Known rows, with every way that one mark hangs from another
[sofakep pefig]: -7; -52; -12; -6; 13; 1; 0; 24; -9; 5; 17; -7; -2; 5; -18; 10; -11; 2; -9; -4; -2; -11; -29
[desan [fovuso [debun kegu] nezu] [pefig tilivuf]]: -54; -42; -10; -58; -5; 12; -14; 28; -12; -12; -3; -18; -16; -8; 6; 22; 4; 10; -25; 35; -35; -3; -92
[nezu [fovuso debun] [pefig tilivuf]]: -15; 48; 8; -35; 16; 15; 27; -11; -36; -8; 1; 15; -5; -2; -1; 19; -21; 10; -47; -27; -7; -16; -67
[tilivuf [pefig debun]]: -9; 6; 7; -17; 13; 9; 9; 5; -23; -3; 29; 0; 6; 4; -21; 8; -1; 3; 10; -22; 1; -11; -47
[desan pefig]: -9; -34; -26; -16; 16; 5; 1; 29; -4; -4; 2; -10; -6; 2; -6; -9; -9; 11; -6; 0; -8; -7; -54
[fovuso [debun kegu pefig] desan nezu]: -59; -32; 0; -24; -24; 1; -24; -8; -3; -9; 1; -8; 7; 4; -2; 31; -34; -3; -13; 7; -17; 12; -44
[nezu [fovuso desan] pefig]: -18; 49; -13; -9; 10; 13; 17; -7; -39; -8; 4; 11; 7; -3; -3; -17; -44; 7; -21; -24; -3; 1; -54
[nezu fovuso [pefig debun]]: -10; 46; -5; -27; 15; 21; 27; 9; -45; 4; 8; 14; 1; -2; 3; -17; -11; 15; -7; -31; -1; -20; -58
[kegu [debun [fovuso [desan [pefig tilivuf]] nezu]]]: -1; -8; -16; -18; -3; 1; -22; 5; -52; -11; 18; -3; -11; -1; -7; 7; 2; 0; -18; 9; -44; 6; -84
[pefig [debun fovuso kegu] desan nezu tilivuf]: -41; -16; 33; -18; -15; 25; 17; 23; -26; 7; 43; 11; 17; -3; 9; -15; 33; 20; -66; -10; -42; -43; -43
[sofakep [pefig debun tilivuf]]: 0; -52; 21; -7; 14; 7; 16; 15; -12; 9; 32; 8; -1; 3; -21; 50; 25; 4; -6; -7; -8; -27; -42
[nezu fovuso pefig]: -13; 46; -17; -32; 18; 17; 21; 19; -43; -3; 0; 5; 0; -1; 3; -27; -30; 16; -25; -31; -3; -10; -48
[fovuso debun desan [nezu [pefig tilivuf]]]: -13; 30; 22; -30; 3; 1; 7; -28; 4; -12; 13; 22; -6; -4; -13; 57; -37; -7; -35; -3; -30; 1; -86
[pefig tilivuf]: -3; -10; 17; -20; 18; 4; 13; 21; 13; -6; 19; 5; -4; 1; -9; 28; 0; 13; -22; -13; -12; -16; -19
[pefig [debun fovuso] nezu]: -2; -12; -8; -13; 0; 13; 9; 20; -14; 15; 27; 5; 12; -2; 4; -34; 19; 13; -14; -11; -36; -26; -40
[pefig [nezu fovuso] tilivuf]: -4; 19; 23; -32; 15; 13; 21; 22; -21; 3; 25; 14; 6; -3; -1; -7; 3; 13; -56; -28; -42; -26; -43
[desan fovuso]: -9; -18; -25; -16; 13; 5; 0; 29; 1; -4; 7; -8; -8; -5; 1; -22; -9; 16; -4; 16; -9; -6; -19
[desan [fovuso debun nezu] [pefig tilivuf]]: -11; -38; -17; -48; 10; 5; -6; 17; -5; -11; 1; -5; -26; -9; -2; 25; -1; 4; -24; 35; -42; -6; -94
[desan [fovuso [debun kegu]] [pefig nezu tilivuf]]: -54; -41; -3; -38; -4; 16; -1; 19; -20; -2; 5; -14; 5; -8; 4; 3; 21; 15; -47; 29; -42; -17; -89
[desan fovuso [pefig [debun kegu] nezu tilivuf]]: -46; -45; 6; -36; 0; 25; 10; 41; -31; 5; 20; -9; 9; -9; 7; -5; 47; 22; -23; 24; -46; -27; -83
[fovuso desan nezu]: -8; -4; 4; -16; 1; -5; -11; 3; 23; -4; 17; 8; -4; -2; -11; 14; -39; -5; -6; 0; -26; 7; -42
[nezu [fovuso debun] [pefig desan tilivuf]]: -12; 48; 18; -23; 12; 19; 33; -22; -40; -11; 14; 26; -6; -5; -3; 13; -28; 8; -85; -25; -9; -29; -69
[kegu [debun [pefig desan]]]: 5; -11; -3; 1; -3; 6; -7; -1; -53; -2; 26; 4; 1; 9; -10; -6; -6; 9; -47; -8; -7; -18; -11
[nezu pefig]: -10; 22; -11; -26; 16; 9; 15; 19; -11; -4; 5; 3; 0; 2; -4; -6; -23; 14; -15; -17; -4; -10; -41
[nezu fovuso [pefig desan]]: -11; 46; -5; -21; 13; 22; 27; 9; -48; -5; 13; 17; -2; -4; 2; -34; -37; 15; -63; -27; -5; -22; -51

Rows
-56; -3; 13; -23; -19; -4; -23; -20; 26; -5; 6; 0; 5; 0; -6; 32; -42; -8; -14; 6; -13; 10; -57
[fovuso [debun kegu] desan nezu]
0; -36; 24; -15; 5; 17; 20; 23; -24; -2; 38; 16; 7; 2; -8; 7; 8; 14; -84; -10; -50; -36; -26
[debun [pefig desan nezu tilivuf]]
-49; -13; 19; -27; -17; 13; -7; 15; -10; -5; 25; 0; 5; -2; 7; 21; 9; 9; -3; 0; -31; -6; -51
[pefig [debun [fovuso desan nezu] kegu] tilivuf]
-12; 0; 6; -12; -5; -10; -15; -31; 33; -4; 11; 12; -6; -1; -13; 32; -46; -13; -14; 5; -19; 9; -59
[fovuso debun desan nezu]
-3; -38; -7; -22; 9; 19; 16; 33; -33; 7; 25; 2; 4; -4; 3; -13; 42; 16; -25; -3; -52; -31; -81
[desan [pefig [debun fovuso] nezu tilivuf]]
-45; -28; 24; -13; -13; 23; 12; 15; -55; 20; 37; 11; 20; -1; -5; -22; 8; 5; -63; -17; -25; -39; -63
[sofakep [pefig [debun kegu] desan [nezu fovuso]]]
-7; -58; 8; -26; 1; 4; -3; 2; -14; -2; 26; 10; -23; -8; -14; 35; -10; -8; -67; 32; -37; -21; -72
[sofakep [pefig [desan [fovuso debun nezu]] tilivuf]]
-57; 33; 23; -30; -13; 20; 6; -17; -59; -3; 28; 3; 20; -2; -10; -26; -29; 0; -87; -27; -21; -19; -77
[tilivuf [pefig desan [nezu [fovuso [debun kegu]]]]]
-62; -11; 12; -11; -13; 14; 2; -16; -41; -16; 2; -3; 12; 2; 3; 33; -16; 7; -34; -11; -4; -1; -36
[nezu [fovuso [debun kegu [pefig tilivuf]] desan]]
-4; 21; 21; -26; 19; 16; 32; 11; -16; 0; 21; 18; 0; 0; -8; 34; 13; 16; -12; -20; -11; -27; -53
[nezu [pefig debun tilivuf]]
-43; -34; 25; -33; 0; 19; 13; 31; -18; 8; 25; 0; 15; -1; -2; 15; 40; 17; -27; -2; -39; -31; -80
[desan [pefig [debun kegu] nezu tilivuf]]
-1; -17; 14; -38; 8; 10; 5; 30; 0; -9; 29; 12; -21; -10; -1; 6; -8; 10; -58; 20; -44; -21; -42
[pefig [desan [fovuso nezu]] tilivuf]
1; -13; 14; -19; 5; 16; 20; 22; -15; 10; 35; 11; 9; -3; 3; -6; 36; 16; -28; -12; -46; -33; -42
[pefig [debun fovuso] nezu tilivuf]
-15; -30; -8; -14; -10; -4; -16; -18; 4; -7; 6; 4; -3; 2; -9; 32; -39; -9; -12; 6; -23; 10; -47
[fovuso [debun pefig] desan nezu]
-54; -10; 13; -10; -1; 19; 11; 5; -41; -8; 12; 2; 11; -4; 1; 18; 10; 13; -8; -7; -8; -11; -79
[nezu [fovuso [desan [pefig [debun kegu] tilivuf]]]]
-16; -40; -45; -15; 10; 4; -6; 5; -8; -7; -8; -14; -14; -8; 0; -11; -9; 8; -10; 33; -8; -3; -72
[desan [fovuso debun] pefig]
0; -20; 18; -6; 10; 16; 22; 9; -8; -2; 35; 19; -8; -10; -2; 10; 19; 15; -40; 16; -18; -35; -33
[pefig debun [desan fovuso] tilivuf]
-10; 22; 4; -22; 5; 6; 8; -14; -11; 9; 11; 11; 8; -3; -1; -18; -21; 1; -49; -20; -26; -16; -56
[pefig [nezu [fovuso debun]]]
-4; -64; 1; -3; 11; 11; 12; 26; -27; -3; 31; 4; -11; -6; -13; 12; 5; 9; -56; 23; -20; -27; -36
[sofakep [pefig [desan fovuso] tilivuf]]
4; -19; -17; -26; -7; 9; -22; 19; -62; -4; 22; -1; -16; -1; -1; -21; -7; 7; -44; 21; -37; -10; -31
[kegu [debun [pefig [desan [fovuso nezu]]]]]
-44; -38; 34; -25; -10; 22; 13; 34; -30; -3; 33; 4; 17; 5; -1; 6; 13; 20; -83; -9; -42; -34; -24
[debun kegu [pefig desan nezu tilivuf]]
-5; 15; 8; -14; 7; 25; 33; 12; -44; -4; 29; 19; -2; -5; 3; -5; 13; 20; -49; -16; -19; -37; -53
[nezu [pefig [debun fovuso] desan tilivuf]]
3; -50; 21; 4; 1; 11; 15; 4; -19; 22; 47; 22; 11; 0; -20; 0; 11; -2; -54; -3; -32; -40; -58
[sofakep [pefig debun desan nezu]]
5; -11; 8; -15; 8; 6; -3; 11; -49; -5; 20; -2; -3; 10; -11; 30; 19; 13; -24; -12; -14; -13; -11
[kegu [debun [pefig tilivuf]]]
-12; -29; -17; -18; 5; -2; -13; 13; 5; -8; 9; 0; -9; -2; -10; 7; -33; -3; -3; 11; -31; 9; -80
[fovuso [desan pefig] nezu]
-57; -38; -9; -22; -12; 8; -10; 8; -12; -6; -4; -18; 10; 8; 2; 16; -12; 12; -14; -3; 6; -4; -19
[fovuso [debun kegu pefig]]
-17; -44; -38; -15; 2; 7; -5; 8; -19; -7; -4; -13; -7; -1; 4; -2; -9; 11; -11; 21; -7; -4; -22
[desan [fovuso [debun pefig]]]
-9; -10; -12; -26; 6; 18; 10; 31; -49; 4; 13; 0; 10; 2; 4; -36; -7; 15; -40; -25; -37; -16; -28
[debun [pefig [nezu fovuso]]]
-4; 24; 5; -46; 9; 11; 12; 18; -10; 5; 16; 14; -8; -1; -4; 11; -11; 5; 1; -14; -24; -15; -69
[fovuso [nezu [pefig debun]]]
-41; 14; 53; -26; -7; 26; 26; 11; -35; 8; 41; 22; 17; -4; 4; -5; 19; 17; -77; -25; -36; -45; -53
[pefig [debun kegu] desan [nezu fovuso] tilivuf]
-38; -9; 59; -19; -8; 19; 21; 11; -4; 10; 47; 21; 18; -1; -4; 16; 27; 14; -68; -11; -36; -44; -44
[pefig [debun kegu] desan nezu tilivuf]
